Each row was made from one walk, in order. Every step used is in the known rows, and no mark comes twice. Write each row's walk.
Known rows:
y-w-s-p: [3.70 -4.64 1.77 2.10 -3.20 1.73 -0.31 -2.88 -0.23 1.06 0.43 -0.66 2.09 -1.80 0.12 -0.91 3.13 3.05 -4.16 3.63 -3.98 2.44 -1.01 0.32]
s-p-q-u: [0.89 -6.44 2.42 0.60 -3.90 -1.44 -0.46 -3.71 -3.24 -2.47 0.00 3.60 3.81 0.44 0.20 -1.75 1.99 2.32 -7.22 -0.73 -2.29 2.11 -0.88 0.14]
p-q-u-w-s-f: [4.79 -6.63 2.01 0.22 -6.73 -2.21 0.93 -0.03 -4.04 -3.97 -4.18 -1.83 7.10 -2.37 -0.71 -1.60 3.76 2.47 -4.41 1.54 -0.49 1.94 -0.28 0.65]
q-f: [3.23 -5.13 1.54 -0.33 -2.71 0.17 0.16 -1.09 -2.48 2.75 -3.34 0.99 3.20 0.74 -1.50 1.36 0.30 1.18 0.47 0.85 -0.35 2.63 -1.76 -1.43]
j-u-w: [1.08 -4.71 1.40 2.04 -3.25 -0.83 2.51 1.73 -2.46 -0.64 -4.00 -2.56 3.90 -1.05 0.06 -0.16 3.23 4.92 -7.20 2.36 -0.60 0.76 -2.04 -1.70]
q-f-s-p: [-0.03 -6.83 3.76 -0.94 -1.41 -0.39 -0.79 -3.22 0.47 0.15 -1.51 2.00 1.40 2.29 -1.40 2.01 1.23 2.60 -2.18 1.11 -1.08 3.19 -1.60 -0.86]
s-p-q: [-0.41 -5.39 0.96 0.36 -2.89 -0.58 -1.67 -3.34 -1.90 -2.00 -0.81 2.91 1.88 0.63 0.76 -0.46 2.22 2.97 -4.86 -0.41 -2.20 1.91 -2.09 -0.87]
w-y: [0.40 -4.80 0.96 -0.49 -1.87 1.44 3.32 -2.24 -4.29 1.28 -0.57 -1.84 2.21 0.88 -1.25 -0.58 -1.21 3.17 -4.02 2.78 -3.01 1.89 0.55 2.50]
u-w-s-f-q-p: [2.61 -6.57 2.54 0.85 -4.51 -0.79 0.63 1.81 -2.86 -3.68 -4.05 -0.41 3.84 0.84 -2.56 2.29 3.33 2.12 -1.51 4.90 -1.17 2.20 -1.31 -0.85]
p-q-f-s-w: [3.39 -5.65 2.44 -1.69 -3.75 -1.05 0.38 -2.39 -2.27 -2.69 -6.19 1.87 3.62 -0.65 -0.82 1.66 2.65 2.28 -1.33 -0.35 -0.04 1.73 -2.09 0.66]
q-f-s: [1.92 -5.67 3.35 -0.81 -0.48 -0.83 1.24 -0.90 0.10 0.41 -2.64 -0.26 2.27 1.53 -1.52 1.92 0.70 2.40 -0.91 1.37 0.23 2.58 -0.77 1.25]
w-s-f-q-u-b: [1.65 -6.92 6.27 1.81 -0.79 -2.27 2.56 0.28 -1.97 -2.77 -3.40 -1.39 6.05 2.08 -1.16 0.12 1.49 1.36 -5.26 2.92 -1.54 3.55 1.49 3.58]
u-j: [1.51 -3.73 0.60 -0.23 -0.43 0.83 -0.93 -1.51 -2.35 0.39 0.98 -0.04 4.35 1.65 -0.48 0.45 -0.42 4.37 -2.06 2.65 0.53 1.83 -1.87 0.83]
b-u-w-s: [2.51 -4.73 1.53 3.49 -2.54 -1.02 3.32 1.42 -0.15 -3.03 0.13 -1.87 5.40 1.85 0.73 -0.26 2.56 4.94 -6.48 4.25 -0.55 0.22 1.08 -0.81]
f-s-p-q-u: [-0.68 -6.93 4.35 0.12 -1.11 -2.50 0.84 -3.34 -0.33 -4.80 0.36 1.85 2.65 1.51 0.14 -1.03 2.31 3.69 -8.00 -0.10 -1.57 2.15 0.26 3.07]
s-f-q: [0.00 -3.70 2.56 0.25 1.00 -0.38 2.33 -0.14 -3.79 -2.31 -4.68 -1.03 2.07 2.70 -0.69 2.36 1.44 1.28 -1.97 1.23 -0.49 1.68 -1.63 2.04]
s-f: [1.70 -2.95 0.39 -0.85 -0.24 0.38 -0.41 -2.30 -2.30 0.22 -3.13 -0.95 2.55 1.49 -0.40 1.15 1.67 1.86 -0.93 0.52 -1.24 2.05 -2.49 0.25]
b-u: [1.02 -2.56 1.18 3.55 1.37 -0.77 3.28 -0.01 -0.64 -2.20 1.30 0.38 3.42 3.94 1.10 0.09 0.66 3.48 -6.84 1.29 -1.09 -0.24 0.83 0.85]
p-q-f-s: [2.36 -5.84 2.89 -0.21 -2.01 -2.14 0.86 -0.11 -1.30 -2.70 -4.15 -0.09 2.90 -0.42 -0.76 1.33 1.87 2.31 -1.78 -0.20 0.40 1.86 -0.72 1.63]
p-q-f-s-w-y: [2.93 -6.50 2.47 -2.08 -5.22 -0.05 1.79 -2.85 -4.59 -2.83 -5.90 0.66 3.49 -1.06 -1.69 1.36 1.23 2.19 -2.54 0.97 -1.41 1.79 -0.89 1.53]
w-s-f-q: [1.34 -4.78 4.50 0.93 0.88 -0.93 2.71 -0.31 -1.60 -2.45 -4.67 -3.11 3.13 2.58 -0.98 1.94 2.55 2.03 -3.01 3.58 -0.80 2.29 0.80 3.25]
q-u-j: [3.23 -5.08 2.39 0.00 -1.87 -0.40 0.55 -1.76 -3.76 -0.08 1.73 0.84 6.57 1.45 -1.09 -1.41 -0.59 3.48 -4.98 2.03 0.44 2.02 -0.03 2.15]
y-w-u: [3.97 -2.26 1.07 3.01 -2.48 1.76 3.09 -0.75 -2.23 0.53 -0.39 -2.54 3.97 -1.75 0.60 -1.08 2.24 2.51 -5.93 2.57 -2.67 1.32 0.37 1.11]

Write each row's walk:
[1.21 -6.46 1.54 -0.21 -4.87 -0.66 -2.45 -3.19 -2.81 -0.82 -2.57 3.79 2.64 0.13 -0.30 0.93 1.79 1.54 -2.55 -0.51 -1.64 2.52 -2.73 -3.06]
s-p-q-f
[2.05 -4.44 0.33 -1.94 -4.14 2.95 2.69 -5.32 -5.71 1.05 -3.21 1.02 3.06 0.92 -1.22 0.02 -0.04 3.12 -3.25 2.38 -3.23 1.41 -1.55 1.23]
s-w-y
[0.51 -4.31 3.72 -0.69 -0.22 0.45 3.58 -4.27 -0.23 -2.62 -2.73 -0.28 3.81 2.92 0.29 0.84 2.74 4.45 -6.95 2.20 -0.84 1.32 0.63 3.21]
f-s-w-u
[0.90 -5.77 1.72 3.38 -3.30 -0.76 1.54 -0.48 0.35 -3.23 1.34 0.16 4.70 2.67 0.94 -0.29 2.98 5.07 -7.47 4.20 -1.49 0.64 0.39 -2.69]
b-u-w-s-p
[2.92 -5.56 3.76 -0.71 -4.23 -0.95 2.01 -2.65 -2.57 -3.81 -5.95 0.54 5.09 0.21 -0.29 1.58 3.20 2.37 -4.65 0.46 0.01 1.62 0.01 0.60]
p-q-f-s-w-u
[-0.33 -5.05 3.24 2.20 -1.40 -0.68 2.16 -0.72 -0.51 0.01 -0.35 -0.49 5.89 2.02 0.92 -1.16 0.37 3.20 -6.99 1.65 -2.15 2.87 1.00 0.79]
w-u-b
[1.32 -4.53 2.35 0.32 -3.54 0.81 1.84 -3.96 -2.25 0.01 -3.19 2.44 6.36 1.83 0.83 -0.49 1.41 3.20 -5.71 1.42 -2.62 2.36 -1.05 -0.31]
s-w-u-b
[2.47 -3.58 1.76 -0.72 -3.38 2.14 0.85 -4.91 -3.98 -0.74 -2.01 1.11 6.74 2.43 0.13 0.71 1.48 4.26 -5.21 3.13 -0.22 1.31 -0.87 -0.24]
s-w-u-j
[0.38 -5.36 3.42 2.13 0.14 -0.88 2.40 1.68 -3.19 -2.82 -1.23 3.32 1.12 3.40 -2.11 2.32 0.56 0.78 -3.52 2.38 -1.55 1.55 -0.18 1.93]
f-q-p
[2.91 -5.56 3.01 -1.98 -2.32 0.34 0.77 -3.55 -1.38 0.36 -5.05 1.76 2.99 1.50 -1.76 2.45 1.67 2.45 -0.24 1.21 -0.07 2.15 -2.27 0.46]
q-f-s-w
[3.22 -3.61 1.73 3.60 -3.00 1.00 2.07 0.29 -1.35 0.72 0.24 -1.19 5.18 -2.01 0.95 -1.73 1.47 2.46 -6.08 2.22 -3.53 2.38 -0.29 0.66]
y-w-u-b
[2.65 -6.18 1.11 0.36 -4.44 -0.18 1.34 0.14 -0.58 0.44 -2.13 -2.77 4.59 -0.70 -0.48 -0.65 2.67 4.69 -1.99 4.36 -0.51 2.17 -0.71 -0.32]
u-w-s
[0.91 -4.25 2.69 0.82 -0.18 -0.59 0.64 0.50 -4.06 -3.48 -3.43 2.34 1.56 3.34 -2.37 3.35 1.51 -0.06 -1.86 1.69 -1.76 1.88 -1.87 0.88]
s-f-q-p
[5.79 -5.80 2.11 1.99 -6.08 0.70 -1.41 -1.97 -1.73 -0.16 -2.50 0.36 3.27 -3.69 -0.38 -0.14 3.57 1.58 -2.96 2.40 -3.44 2.56 -1.62 -1.53]
y-w-s-p-q-f
[4.33 -6.79 2.57 -0.08 -5.63 -1.09 1.46 -0.63 -3.05 -0.91 -2.78 -2.15 6.96 -0.69 -1.49 -1.46 2.89 2.86 -3.90 3.23 -0.68 2.54 -0.33 0.32]
q-u-w-s-f
[1.95 -7.78 5.22 2.05 -3.52 -1.83 5.64 2.05 -3.51 -2.73 -2.47 -1.64 5.94 0.69 -1.66 -0.76 1.83 2.95 -5.52 4.07 0.30 1.78 1.66 2.93]
f-q-u-w-s
[2.49 -7.45 3.38 0.42 -4.52 -0.97 -1.60 -3.14 -0.74 -0.98 -2.94 1.27 3.55 0.19 -0.68 0.58 2.82 2.42 -3.70 1.97 -2.02 3.12 -0.23 -1.59]
w-s-p-q-f
[0.62 -5.82 4.92 1.86 -0.08 -1.75 5.62 0.72 -4.17 -1.89 -1.74 0.51 4.01 2.48 -1.34 -0.30 0.18 1.62 -6.02 1.44 -0.20 1.50 1.47 4.37]
f-q-u
[0.85 -3.86 2.34 1.04 -0.98 0.70 1.25 -1.81 -2.42 -0.93 1.01 -1.75 6.26 2.52 0.24 0.22 0.54 4.44 -6.50 3.42 0.38 1.69 1.14 0.76]
w-u-j
[6.03 -2.86 1.19 1.48 -2.18 1.48 0.28 -1.16 -1.33 0.42 -2.67 -3.59 3.12 -2.58 -0.37 -0.05 3.51 1.89 -1.92 3.33 -3.13 2.09 -1.37 1.40]
y-w-s-f
[2.65 -6.94 2.12 3.22 -6.45 -1.68 0.49 0.38 -1.46 -4.47 -1.24 1.03 5.68 0.78 0.54 0.66 3.48 3.57 -6.08 3.06 -0.89 0.84 -0.12 -4.36]
b-u-w-s-p-q-f
[3.32 -5.25 2.06 0.85 -3.07 -2.26 2.10 -0.73 -3.80 -2.48 -1.82 0.71 5.12 -0.69 -0.20 -2.19 1.43 2.00 -5.93 -0.81 -0.75 1.33 0.51 2.75]
p-q-u
